Known rows, with every step that occurs
k > q > b > f: [ 4.89  0.01  0.24  1.11  0.07 -0.30 -2.22 -1.40 -1.00  0.14  1.23 -0.08
  0.05 -1.12  0.01  0.19 -1.84 -0.73 -0.17  2.17  1.06 -0.65  3.63 -0.73
 -0.41  0.29  0.78  2.41  0.92  1.09  1.29  0.54]
b > f > k: [ 4.51  0.16 -0.80 -5.13  1.26 -1.00  0.45 -2.00 -0.61  0.04  0.50 -0.10
  0.26 -1.75  2.26 -0.54 -0.70  0.05 -0.34 -0.45 -0.44  0.17  2.00 -1.37
 -0.72 -0.63  1.63 -0.17 -0.09  2.94  1.67 -0.45]
s > d > r: [ 4.79 -0.32  0.17 -1.43 -0.33 -1.20 -1.16  0.33 -0.98 -1.57  0.60  0.30
 -0.01  1.80  2.23  0.73 -0.67  1.67  1.90  1.81  0.87 -0.57 -1.26  0.04
 -0.56  0.16  0.27  0.33 -0.45  0.69  0.45 -0.72]
b > q > d > f: [ 3.46 -0.05  2.42 -0.60  1.59  1.08 -2.59 -2.33 -1.50  1.39  0.01  0.56
 -0.18  0.28  0.70  0.14 -1.97  1.84  0.43  2.64  0.81 -0.72  2.77 -1.66
 -0.24 -0.30  0.24  0.28  0.53  1.34  0.92 -0.31]
q > b > f > k > m: [ 4.34 -0.28 -0.56 -5.23 -1.05 -0.42 -1.72 -1.27 -0.63  0.75 -0.07  0.55
  0.00 -2.09  2.09 -0.79 -1.25  1.08 -0.32 -1.27 -0.67 -0.12  2.79 -1.00
 -0.62 -0.87  1.08  2.84  0.02  2.68  1.12  0.28]
q > k > m > d: [ 2.36 -1.14  1.00 -5.74 -1.58 -0.36 -2.24 -0.65 -0.39  0.58 -0.86  1.62
 -0.17  0.69  0.95 -0.74 -1.32  0.88  0.87 -1.07 -2.13  0.06  2.25 -1.72
 -0.10 -1.36 -1.01  3.88 -1.36  0.86  0.22 -1.44]
k > m > b > q > d: [ 2.36 -1.35  2.41 -1.61 -1.70 -0.14 -4.84  0.49 -0.99  1.70 -0.30  0.22
 -0.10 -0.50  0.96 -0.43 -2.86  2.78  0.94  1.62 -0.24 -1.52  1.26 -0.95
 -0.81 -0.99  0.51  3.96 -0.98  1.68  0.70 -0.02]
k > m: [ 0.71 -0.85 -0.28 -1.18 -1.12 -0.50 -2.96 -1.32 -0.51  0.74 -0.43  0.43
 -0.24 -0.44  1.94  0.40 -0.34  1.23 -0.02 -1.40 -1.74  0.03  0.04 -1.38
 -0.41 -1.38  1.18  3.05 -0.40  0.38  1.05 -0.74]
b > q > d > s: [ 4.36 -1.27  1.59  0.20  0.25  0.15 -2.20  1.89 -1.19  0.30  0.39 -0.98
  0.05 -0.94  0.87 -0.59 -1.24  1.55  0.75  0.93 -1.15 -1.38  1.24 -0.85
 -0.56 -0.90  0.78  1.38 -0.60  0.26  1.02  0.35]
m > k > q > b > f: [ 5.63 -0.11  0.28 -2.08 -0.27  0.04 -1.53 -1.71 -0.76  0.07  1.02 -0.26
  0.08 -1.06 -0.75 -0.08 -2.49 -1.30 -0.04  2.93  1.01  0.21  4.24 -0.61
 -0.43  0.88 -0.26  1.08  0.20  2.00  1.24  0.37]
r > d: [ 2.09 -0.48  1.21  1.52  0.05 -0.73 -2.97  1.75 -0.37 -1.63  0.05 -0.12
 -0.50  0.63  1.22  0.19 -1.61  0.56  0.63 -1.03 -0.30 -0.11  0.23 -1.18
 -0.46 -1.07 -0.07 -0.08 -1.32  1.68  0.66 -0.20]
q > k > m > b > f > d > r: [ 5.75 -0.40  1.48 -3.80 -1.52 -1.07 -2.02 -1.30 -0.72 -0.25  0.32  1.09
 -0.04  0.06  1.08 -2.07 -0.78  0.98  2.42  0.54  1.06 -0.11  1.15 -0.29
 -0.32  0.63  0.55  3.92 -0.70  2.00  0.71 -0.09]
q > k > m > b > f: [ 3.65 -0.48  0.89 -5.73  0.10 -0.53 -2.26 -3.39 -0.57  1.44 -0.09  0.20
 -0.17 -1.27  0.72 -0.87 -0.89  0.91  1.48 -0.24 -0.98 -0.16  1.47 -1.12
 -0.68 -0.32  1.49  5.45 -0.02  2.63  1.13 -0.67]
m > d > q > b: [ 3.19 -0.36  0.08  2.52  0.16 -0.40 -3.36  1.34 -0.81  0.06  0.83 -0.41
 -0.18 -0.26  1.08 -0.25 -2.10  0.57  0.06  1.75  2.27 -0.28  1.95 -0.54
  0.44  0.15  0.11  0.93 -0.46  1.12  0.65  1.08]
k > m > d > f > b: [ 2.54 -1.22 -0.09 -2.74  1.30  0.66 -4.02 -0.39 -0.28  1.92 -0.06  2.51
 -0.69 -0.74  1.11 -0.38 -2.11  1.13  0.69  0.22  2.37  0.67  1.16 -1.59
  0.47 -0.79  0.10  4.05 -0.26  0.09  0.13 -0.71]
f > b > q > k: [ 3.41 -0.86  0.53 -3.52  1.02  1.00 -0.66  0.88 -0.64 -1.39  0.02 -0.95
  0.12 -0.07  1.50  0.15 -1.35  1.20  0.42  2.76  0.70 -1.11  1.96 -1.31
 -0.08  0.18  0.90  1.10 -0.21  1.81  0.48 -0.41]
m > b: [ 1.68 -0.53 -0.24 -1.24  0.52 -0.81 -3.33  0.52 -0.26  0.86  0.38 -0.99
 -0.30 -1.13  1.16  0.16 -0.87  2.10  0.74  0.00  0.55  0.17 -0.81 -0.82
 -0.37 -0.23  1.61  1.45  0.03  0.66  0.96 -0.22]
s > d > q: [ 2.57 -0.18 -0.49  0.87  1.08 -1.03 -2.39 -1.60 -0.85 -0.21  0.27 -0.07
  0.10  0.61  2.26  0.42 -1.71  0.65  0.54  1.89  1.26 -0.31 -1.93 -0.66
 -0.23 -0.78  0.80 -0.14 -1.28  2.47  1.39  0.04]
q > k: [ 2.59 -0.11  0.47 -4.20  0.34 -0.13 -0.21 -0.47 -0.58 -1.11 -0.38 -0.89
  0.00  0.35  0.75  0.18  0.00  1.09  0.36  0.14 -1.31 -0.10  1.84 -1.36
 -0.07 -0.08  0.45  0.32  0.06  1.13  0.84 -1.02]
d > f > b > q > k: [ 4.05 -0.38  0.86 -3.80  2.30  2.04 -0.99 -1.47 -0.92 -0.42 -0.24 -0.43
 -0.10  0.16  1.16  0.08 -1.39  1.56  0.44  3.08  1.52 -0.61  2.39 -1.64
  0.17  0.49  0.73  0.75  0.53  1.83  0.50 -0.44]
r > d > q > k > m > b > f: [ 4.16 -0.51  1.98 -2.10 -0.17 -0.57 -4.36 -3.37 -0.75  0.61 -0.36 -0.09
 -0.38 -0.19  0.64 -1.36 -2.07 -0.08  1.59  0.27  0.38 -0.24  0.49 -0.91
 -0.57 -0.18  0.69  4.95 -1.42  4.49  1.33  0.25]
f > k > m > d > q: [ 2.43 -0.90 -0.54 -2.09 -1.27 -0.73 -3.75 -2.06 -0.74  1.16 -0.51  0.76
  0.00  0.01  2.35 -1.26 -1.85  0.12 -0.50 -0.21  0.32  0.46  0.11 -1.42
  0.01 -1.16  0.18  1.80 -2.19  2.56  1.50 -0.03]
b > f: [ 3.28  0.11  0.02 -1.16  1.99 -1.03 -0.16 -2.34 -0.64  0.14  1.04  0.06
  0.07 -1.33  1.51  0.28 -0.42 -0.60  0.49  0.47 -0.53 -0.12  1.75 -1.25
 -0.58 -0.47  1.98  1.93  0.54  1.49  1.48 -0.60]
d > q > b: [ 2.66  0.05 -0.45  3.49  0.32 -0.08 -2.91  0.62 -0.93 -0.53  0.78 -1.71
 -0.15 -0.70  1.29  0.35 -1.12  1.03 -0.35  1.86  2.29 -0.35  1.20 -0.35
  0.30  0.58  1.32  0.06  0.37  1.18  1.15  1.38]

Rows
[ 4.32 -0.22 -0.81 -1.01 -2.00  0.22 -3.19  1.35 -0.81 -0.54  0.01 -0.78
  0.04 -0.54  0.59 -0.26 -1.99  1.07 -1.40  1.14  1.39 -0.28  2.78 -0.75
 -0.20  0.09 -0.28 -0.68  0.06  0.91  1.15  0.73] -> f > k > q > b
[ 3.01 -1.31  1.57 -0.16  0.21  0.04 -2.53  3.14 -0.87 -0.36  0.54  0.16
  0.00 -0.75  1.08  0.11 -2.89  1.69  0.61  3.14  1.96 -1.74  2.38 -0.88
 -0.36 -0.45  0.70  1.75 -0.59  1.07  0.41 -0.04] -> f > b > q > d
[ 4.44 -0.38  1.71  0.11 -1.36 -1.15 -1.88  1.82 -1.33 -1.28  0.49 -0.29
 -0.14  1.01  0.50  0.17 -0.36  1.55  1.56  2.02  1.25 -0.80  1.44 -0.01
 -0.31  0.80  0.20  0.97  0.00  0.01  0.68 -0.53] -> q > d > r
[ 2.66 -0.49 -0.32 -5.79 -0.40  0.36 -4.58 -2.76 -0.52  2.75 -1.06  0.34
 -0.49 -1.24  1.69 -0.99 -1.22  3.04  0.12 -1.52  0.43  0.92 -0.34 -1.38
 -0.35 -0.64  0.98  2.21 -0.11  2.07  1.22 -0.18] -> d > f > k > m > b
[ 5.42  0.34 -0.57 -4.43  0.78 -0.59  0.08  0.07 -0.68 -0.24  0.67 -0.46
  0.15 -2.14  1.85 -0.62 -1.25  0.78 -0.34 -0.06  0.60 -0.08  3.38 -0.81
 -0.53 -0.11  1.21 -0.02  0.52  2.81  1.13  0.55] -> q > b > f > k
[ 3.26  0.13  0.31 -0.35  1.51 -1.53 -0.35 -0.46 -0.34 -0.17  1.26  1.62
  0.21 -1.61  1.83 -1.14 -1.34 -0.51  0.54 -0.38  0.29  0.09  1.90 -1.39
 -0.30 -1.08  1.26  0.85 -0.60  1.61  1.18 -0.06] -> b > f > d
[ 4.15 -0.03 -0.14 -5.96  1.43  0.30 -1.51 -1.95 -0.70  1.47 -0.37  1.31
 -0.20 -0.24  1.70 -1.00 -1.46  1.26 -0.34 -0.67  0.61  1.14  2.08 -1.98
  0.03 -0.67 -0.39 -1.17 -0.30  1.78  0.92 -0.77] -> m > d > f > k
[ 2.59 -0.39 -0.70 -0.76  2.86  0.84 -2.38 -0.14 -0.43  0.61  0.49  0.48
 -0.57 -1.13  1.11  0.52 -0.94  1.41  0.27  1.07  3.20  0.54  0.62 -1.32
  0.45  0.16  1.33  1.05  0.92  0.18  0.63 -0.33] -> d > f > b
[ 1.72 -0.53  0.37 -2.12 -1.34  0.10 -2.92 -3.30 -0.91  0.09 -1.05 -0.56
 -0.10  0.64  1.18 -0.35 -0.22  0.71  0.01  0.26 -0.96 -0.04  0.33 -1.26
  0.05 -0.37  0.80  2.91 -0.85  2.11  1.48 -0.39] -> d > q > k > m
[ 3.91 -0.18  0.29  1.21 -0.70 -1.23 -1.32  1.57 -0.75 -1.75  0.81  0.47
  0.01  0.57  1.93 -0.71 -0.23  0.82  1.18  0.75  1.49  0.01  0.16 -0.37
  0.02  0.38  0.59 -0.47 -0.59 -0.06  0.71  0.06] -> f > d > r
[ 3.01 -0.67 -0.21 -2.32 -1.42  0.02 -2.61 -1.72 -0.56  0.05  0.01 -0.54
  0.06  0.48 -0.56  0.23 -2.04 -1.08 -0.65  2.39 -0.16  0.96  1.52 -1.24
 -0.28  0.31 -0.84 -0.95 -1.15  0.97  1.58 -0.74] -> m > k > q
[ 4.97 -0.67  1.71  1.52 -2.91 -0.83 -3.66  0.67 -1.58 -1.06  0.41 -0.06
 -0.03  1.76 -0.51  0.00 -1.16  0.59  0.87  3.23  1.71 -0.90  1.66 -0.11
 -0.34  0.93 -0.55  1.32 -0.28 -0.38  1.10 -0.53] -> k > q > d > r
[ 2.40 -1.38  0.56 -4.22 -0.96  0.99 -2.37 -0.56 -0.64 -0.34 -0.70  0.04
 -0.04 -0.12  1.76 -0.10 -1.44  1.58  0.35  1.21 -0.55 -1.03  1.47 -1.40
 -0.24 -0.65  0.85  3.84 -0.67  1.69  0.45 -0.56] -> f > b > q > k > m
[ 3.14 -0.60  0.88 -1.17  1.80  0.40 -2.98  1.52 -0.64  0.75  0.32  1.13
 -0.60 -0.99  0.13  0.06 -1.85  1.93  0.73  1.71  3.59 -0.15  2.09 -1.06
  0.36  0.03  0.44  1.62  0.58  0.45  0.39 -0.41] -> q > d > f > b
[ 3.42 -0.39 -0.67 -5.79 -0.70 -0.73 -1.36 -3.08 -0.60  1.02 -0.29  0.80
  0.08 -1.63  2.51 -0.74 -0.76  0.42 -0.30 -1.68 -1.61  0.23  1.57 -1.50
 -0.80 -1.32  1.43  2.77 -0.51  2.83  1.54 -0.59] -> b > f > k > m
[ 3.15 -0.28  1.05 -3.48  0.59  0.77 -0.18 -1.48 -0.99 -1.19 -0.28 -1.23
  0.29  0.65  1.52  0.21 -0.79  1.05  0.18  2.05 -1.52 -1.03  2.23 -1.56
 -0.39 -0.12  0.64  0.04 -0.15  1.87  0.89 -0.60] -> b > q > k
[ 2.79  0.12 -0.19  4.08  0.11 -0.59 -2.98  2.03 -0.64 -0.73  0.92 -0.38
 -0.02 -0.87  1.51 -0.88 -1.94  0.84 -0.29  1.20  2.98 -0.23  1.33 -0.45
  0.52  0.12  0.73 -0.71 -0.51  1.36  0.91  1.85] -> f > d > q > b
[ 2.90 -0.89  2.33 -0.68 -0.36 -0.30 -3.67  1.39 -1.00  0.87  0.27 -0.45
 -0.01 -0.50  0.74 -0.22 -2.83  2.55  1.03  2.51  0.63 -1.52  1.49 -0.86
 -0.73 -0.45  0.71  1.83 -0.62  1.49  0.68  0.05] -> m > b > q > d
[ 2.96 -1.43  0.66 -1.83  1.23  1.46 -3.93 -1.60 -0.76  1.83  0.00  1.82
 -0.32 -0.31  2.14 -0.31 -2.85  1.15  0.44  2.11  1.73 -0.40  1.50 -1.80
  0.04 -0.90  0.49  3.61 -0.51  1.11  0.23 -0.35] -> k > m > d > f > b > q
[ 3.38  0.26  0.28 -2.87  2.56  0.24 -1.66 -2.90 -0.81  1.09  0.00  1.54
 -0.29  0.78  1.66  0.68 -1.43  1.88  0.93  0.64  0.66  0.36 -0.26 -1.38
 -0.26 -0.93 -0.06 -0.28  0.31  1.40  0.68 -0.85] -> s > d > f
[ 1.91 -0.75  0.46 -2.91 -1.22 -0.12 -4.62 -2.41 -0.62  1.26 -0.96 -0.98
 -0.32 -0.14  0.87 -0.85 -0.81  1.87  0.79  0.29  0.15  0.03 -0.83 -0.81
 -0.08  0.02  1.00  3.84 -0.84  2.36  1.33 -0.01] -> d > q > k > m > b
[ 5.63 -0.75  1.83 -1.62 -3.28 -0.50 -2.86  0.39 -1.36 -1.03  0.22 -0.27
 -0.03  1.81 -1.31 -0.31 -1.87 -0.01  1.05  3.98  1.63 -0.16  2.38  0.00
 -0.33  1.51 -1.51  0.10 -0.99  0.51  1.04 -0.65] -> m > k > q > d > r
[ 4.23 -0.23 -0.71 -2.76 -0.93 -0.35 -2.59 -2.76 -0.94  0.91 -0.11 -0.08
  0.05 -1.74  2.22 -0.99 -1.43  0.49 -0.63 -0.15  0.57 -0.10  2.02 -0.78
 -0.40 -0.38  1.38  2.58 -0.38  3.51  1.64  0.91] -> d > q > b > f > k > m
[ 3.93 -1.02  1.10 -6.12  0.28  1.69 -2.64 -2.71 -0.85  0.78 -1.08  1.66
 -0.15  0.79  1.95 -0.02 -2.41  2.24  1.11  1.84  0.27 -0.79  1.00 -1.44
 -0.26 -0.95 -0.27  3.55 -0.56  2.65  0.12 -0.77] -> s > d > f > b > q > k > m
[ 6.69  0.04  0.76  2.40 -1.39 -0.93 -2.17  0.30 -1.14 -1.43  1.60  0.86
  0.13  0.16  0.46 -1.16 -1.61 -0.52  0.99  2.70  2.93 -0.54  2.83  0.07
 -0.11  1.10  0.11  1.32  0.01  0.60  0.88  0.94] -> k > q > b > f > d > r
[ 3.89 -0.89  0.02 -6.57 -0.81 -1.15 -1.80 -1.89 -0.45  1.57 -0.18  2.23
  0.04 -1.03  2.12 -1.41 -1.94  0.09  0.22 -1.59 -1.41  0.35  2.38 -1.68
 -0.61 -1.76  0.01  3.65 -1.45  2.35  0.84 -1.02] -> b > f > k > m > d
[ 7.34 -0.56  1.60 -2.69 -2.61 -1.20 -3.63 -0.52 -1.51  0.15  0.47 -0.01
  0.10  0.33 -0.48 -1.32 -2.00  0.70  1.18  3.11  2.69 -0.73  2.09  0.15
 -0.78  1.26 -0.09  2.10 -0.52  2.03  1.45 -0.17] -> m > b > f > k > q > d > r
[ 3.11 -0.10  1.59  0.25  0.09 -0.07 -2.56 -0.60 -0.83 -2.09 -0.63 -1.21
 -0.23  1.61  0.63 -0.49 -1.26  0.02  0.49  0.87  0.50 -0.26  0.69 -1.09
  0.05  0.09 -0.29 -0.26 -1.58  3.28  1.16  0.12] -> r > d > q > k
[ 5.46  0.44 -0.87 -2.17  1.05 -0.48 -0.80 -1.46 -0.97 -0.12  0.70 -1.02
  0.23 -2.00  1.97 -0.81 -1.40  0.21 -0.62  1.04  1.95 -0.13  2.61 -0.67
 -0.30  0.30  1.60 -0.29  0.20  3.73  1.70  1.19] -> d > q > b > f > k
[ 2.03 -0.76  0.68 -2.31 -1.57 -0.48 -4.81 -1.16 -0.45  0.97 -0.75  0.16
 -0.17 -0.35  1.17 -1.87 -1.69  1.76  0.85 -0.25  0.80  0.11 -0.66 -1.01
  0.10 -0.38  0.54  3.18 -1.68  2.59  1.10  0.42] -> f > d > q > k > m > b
[ 1.48 -1.01  0.07  0.96 -0.77 -0.78 -4.23 -2.18 -0.75  1.32 -0.10  0.85
 -0.16  0.35  1.80 -0.60 -1.65 -0.27  0.10  0.44  0.35  0.16 -0.22 -1.33
  0.16 -1.06  0.46  3.16 -1.82  1.32  1.29 -0.20] -> k > m > d > q
[ 3.57 -0.82  1.63 -2.58 -2.47 -0.42 -3.06  0.40 -0.84  0.23 -0.18  0.25
  0.01  0.49 -1.64 -0.27 -2.96 -0.11 -0.06  2.82  0.47  0.06  3.05 -0.97
 -0.39  0.12 -1.78  0.06 -1.37  1.17  1.19 -0.82] -> m > k > q > d
[ 5.45  0.12  0.67  0.43  0.25 -1.59 -0.32 -0.54 -0.87 -1.38  1.44  0.96
  0.15 -0.08  1.85 -1.05 -0.35 -0.38  1.62  1.17  1.50 -0.06  1.25 -0.41
 -0.25  0.44  1.16  0.82 -0.23  0.94  1.03  0.08] -> b > f > d > r
[ 2.65 -0.76  0.13  1.55 -1.22 -0.22 -4.53  0.40 -0.77  0.73  0.19  0.25
 -0.28 -0.16  1.26 -0.51 -2.23  0.85  0.01  0.83  1.47 -0.21  1.58 -0.60
  0.31 -0.40  0.08  3.02 -0.83  1.16  0.61  1.02] -> k > m > d > q > b
[ 4.28  0.16  0.90 -2.06  1.12 -0.77 -1.78 -2.12 -0.61  0.01  0.35 -0.26
  0.18 -0.60  0.72 -1.98 -1.57 -0.01  1.04  1.58  1.69  0.12  1.10 -0.94
  0.13  0.44  0.96  1.45 -1.05  3.52  1.52  0.50] -> m > b > f > d > q > k
